Each row comes from the steps of one walk. Every step used is in the known rows, and no mark comes twice. Write the walk behind each row, first mark first.
In the rows, zero is written as 128.
Known rows:
W-H: [121 136 151 150 164 154 128 141 171 140 159 139 163 125 110 116 136 142
  97 171 154]
N-L-A-F-T: [126 121  64 141  79 136 119 174  74 154  92 187  83 108 138 187 173 114
  85 117 126]
L-H-W: [110 169 147 129 176 133 152 142 191 118 144 114 142 170 178 127 206  83
  89 187 130]
T-F: [128 161 138 131 185 129 146 130 167 123 142 134 180 124 131  43 110 156
 145 124 134]
A-L-B-F: [ 74 134 116  96 152 160 123 128 166 149 126 113  86 128 151 128 125 171
 118 152 165]
F-T: [176 170 133 171 147  99 147 144 121 108 153 155 166 150 114 125 151  98
  90 100  76]
A-L-N-F: [134 119 185 138  81 177 117 108 125 152 114 131 133 136  97 177 146 177
 192 146 146]
L-A-F: [124 143 110 146  91 134 147 125 163 153 107 149 126 109 134 137 148 155
 151 144 146]
B-F-N: [156 120 171  90 151 121 132 117 131  63 157  92 167 111  81 132  61  84
 107 148 130]
L-B: [109 149 151 162 147 141 145 130 192 151 138 115 118 141 165  80 175 152
 123 132 123]
B-F: [131 148 151 105 174 167 129 130 157  83 149  97 161 104  92 115  91 123
 115 145 168]
T-F-A-L: [113 136 122 114 183  89 129 127 123 125 123 147 162 145 140  59  73 156
 146 110  91]
N-F: [123 147 171 153 137 190 102 144 140 104 120 138 150 104  95 105 143 161
 144 136 174]
L-N-F-T: [163 147 170 190  84 144 136 126  88 139 142 126 134 156  99 176 192  98
 155 116 120]
T-F-N: [152 131 155 117 161  84 149 115 139 101 153 127 185 134 124  61  80 117
 140 124  98]
F-A: [149 138 169 152 168 106 142 131 141  85 142 115 176 137 116  79 103 104
 116 112  86]
N-L-B-F-A: [ 63  92 124  99 172 178  98 164 106 109 120  83  63 103 158 104 117 100
  74 130 164]
B-F-T-L: [163 136  69  78 161  94 132 142 106  99 135 134 128 107 110 130  87 107
 115 108 122]
B-F-N-L-A: [103  54 142  66 127 134 117 178  94  87 133 100  88  85 116 155  72  76
  98 163 162]
L-H: [ 87 187 129 157 140 138 129 123 181 123 170 113 127 141 159  98 162 131
 110 156 119]
L-A-F-B: [107 121  80 150 140 105 121  96 126 160 127 130 136 148 163 111 136 132
 100  85 174]
B-F-A-L-H: [ 49 157  96 103 158 122  99 120 122 104 157  95  89 137 150 134  90 119
 101 162 126]

Which walk is each row?
[152 168 118 130 164 124 134 145 106  87 154 124 149 131  97 144 119  82
  83 117 131]
B-F-T
[177 188  94 166 100 125 133 113 113 130 118 176 161 135 103 164 161 124
  97 104  95]
A-F-T
[145 158  76 171  83  93 151 143 112 158 116 174 117 133 137 167 176 113
 118 117 108]
L-A-F-T
[117  91  32  97 136  78 119  92 131 175 104 138 112 127 174  98 103 156
 134  78 164]
T-L-A-F-B
[105 106  99 117  87 178 114 158 124 150  84 163  94  83 133 159 144 156
 117 145 168]
N-L-A-F
[135 110  61  91  89 106 142 123 166 164  86 159 106  89 147 122 117 180
 187 136 139]
T-L-A-F
[128 109 173 167 141 157 105  79  99 141 155  80 156 169 124 120 152 115
 134  83 185]
L-N-F-B
[138 113 204 170 103 151 126 113 107 116 132  87 143 139  99 131 142 108
 183 125 129]
L-N-F-A
[140 127 151 127 154  99 129 129 128 105 123 145 161 144 120 110  84 141
 120 113  70]
F-A-L
[206 123 118 126  98  66 172 108 118 149 142 129 144 153 124 150 139 102
 167  99  55]
F-T-L-N
[146 114 127 130  70  89 147 113 139 133 116 141 133 117 123 155 118 117
 144 146 108]
L-A-F-N
[ 99  65 127  90 141  97 134 177 102 126 126 137 107 105 153  86  92 107
 128 140 131]
T-F-N-L-A
[118 133 172 158 148 157 102 146 111  87 119 125 143 114 101  91 121 126
 139 120 143]
N-F-A
[ 90 110 140 129 143 185 115 161 154 147 116 129  86 116 167  99 171 154
  87 131 143]
N-L-B
[151  97 157 111  91 156 127 109 138 145 111 111 122 108 109 130 134 166
 220 134 151]
T-L-N-F
[117  98 118 111  74 165 101 113 120 148  90 142  85 108 147 156 150 141
  86 138 119]
A-F-N-L-B
[153 108  70 122 125  38 163 171 123 149 125 162  95 128 160 114 135 113
 147 106  84]
F-T-L-A
[143 131 204 164  92 185 130 110 138 134 134 103 147 130  94 146 163 140
 188 141 160]
L-N-F
[125 133 153 114 185 133 128 133 127  64 149  82 156 114  99 102  69  89
 108 129 137]
B-F-A
[180 120 101  88 118  92 157 111 103 128 148  95 123 133 106 170 108  86
 158 116 107]
B-F-T-L-N
[ 63 116 137 151 127 150  89 143 120 153  94 137  67 140 160 105 156 177
 141 125 139]
N-F-A-L-B
[180 142 144 127  88 120 130  84 138 105 119 144 178 118  90 152 101 126
 122 135  94]
A-F-N
[144 152  28 128  90  96 135 110 134 189  92 172  77 130 173 135 181 160
 128  97  93]
A-F-T-L-B
[103  87 144 120 132 151 130 191 133 129 117 141 101  99 145 118 133 130
 112 140 150]
N-L-A
[116 123 136  89 171 125 117 130 114  84 127 111 142 123 102 129  53 125
 113 133 125]
B-F-A-L
[153 136 152 164  71 137 123 123  74 159 124 156 120 162 103 205 173 134
 158 119 106]
A-L-N-F-T
[134 105 168 100 127 122 142  98 109 112 141  74 142 148  99 170  72 103
 158 141 109]
B-F-A-L-N
[117  98 159 146 128 148  94  78  87 160 137 110 140 177 128 151 135 152
 141  89 173]
A-L-N-F-B
[100 103 136  85 129 112 123 114 140 129 135 103  91 139 140 149  97 132
 112 156 124]
A-L-B-F-N
[120 191   4 126  84  92 114  99 125 161 125 169  87 127 165 153 168 142
 117 123  90]
A-F-T-L-H
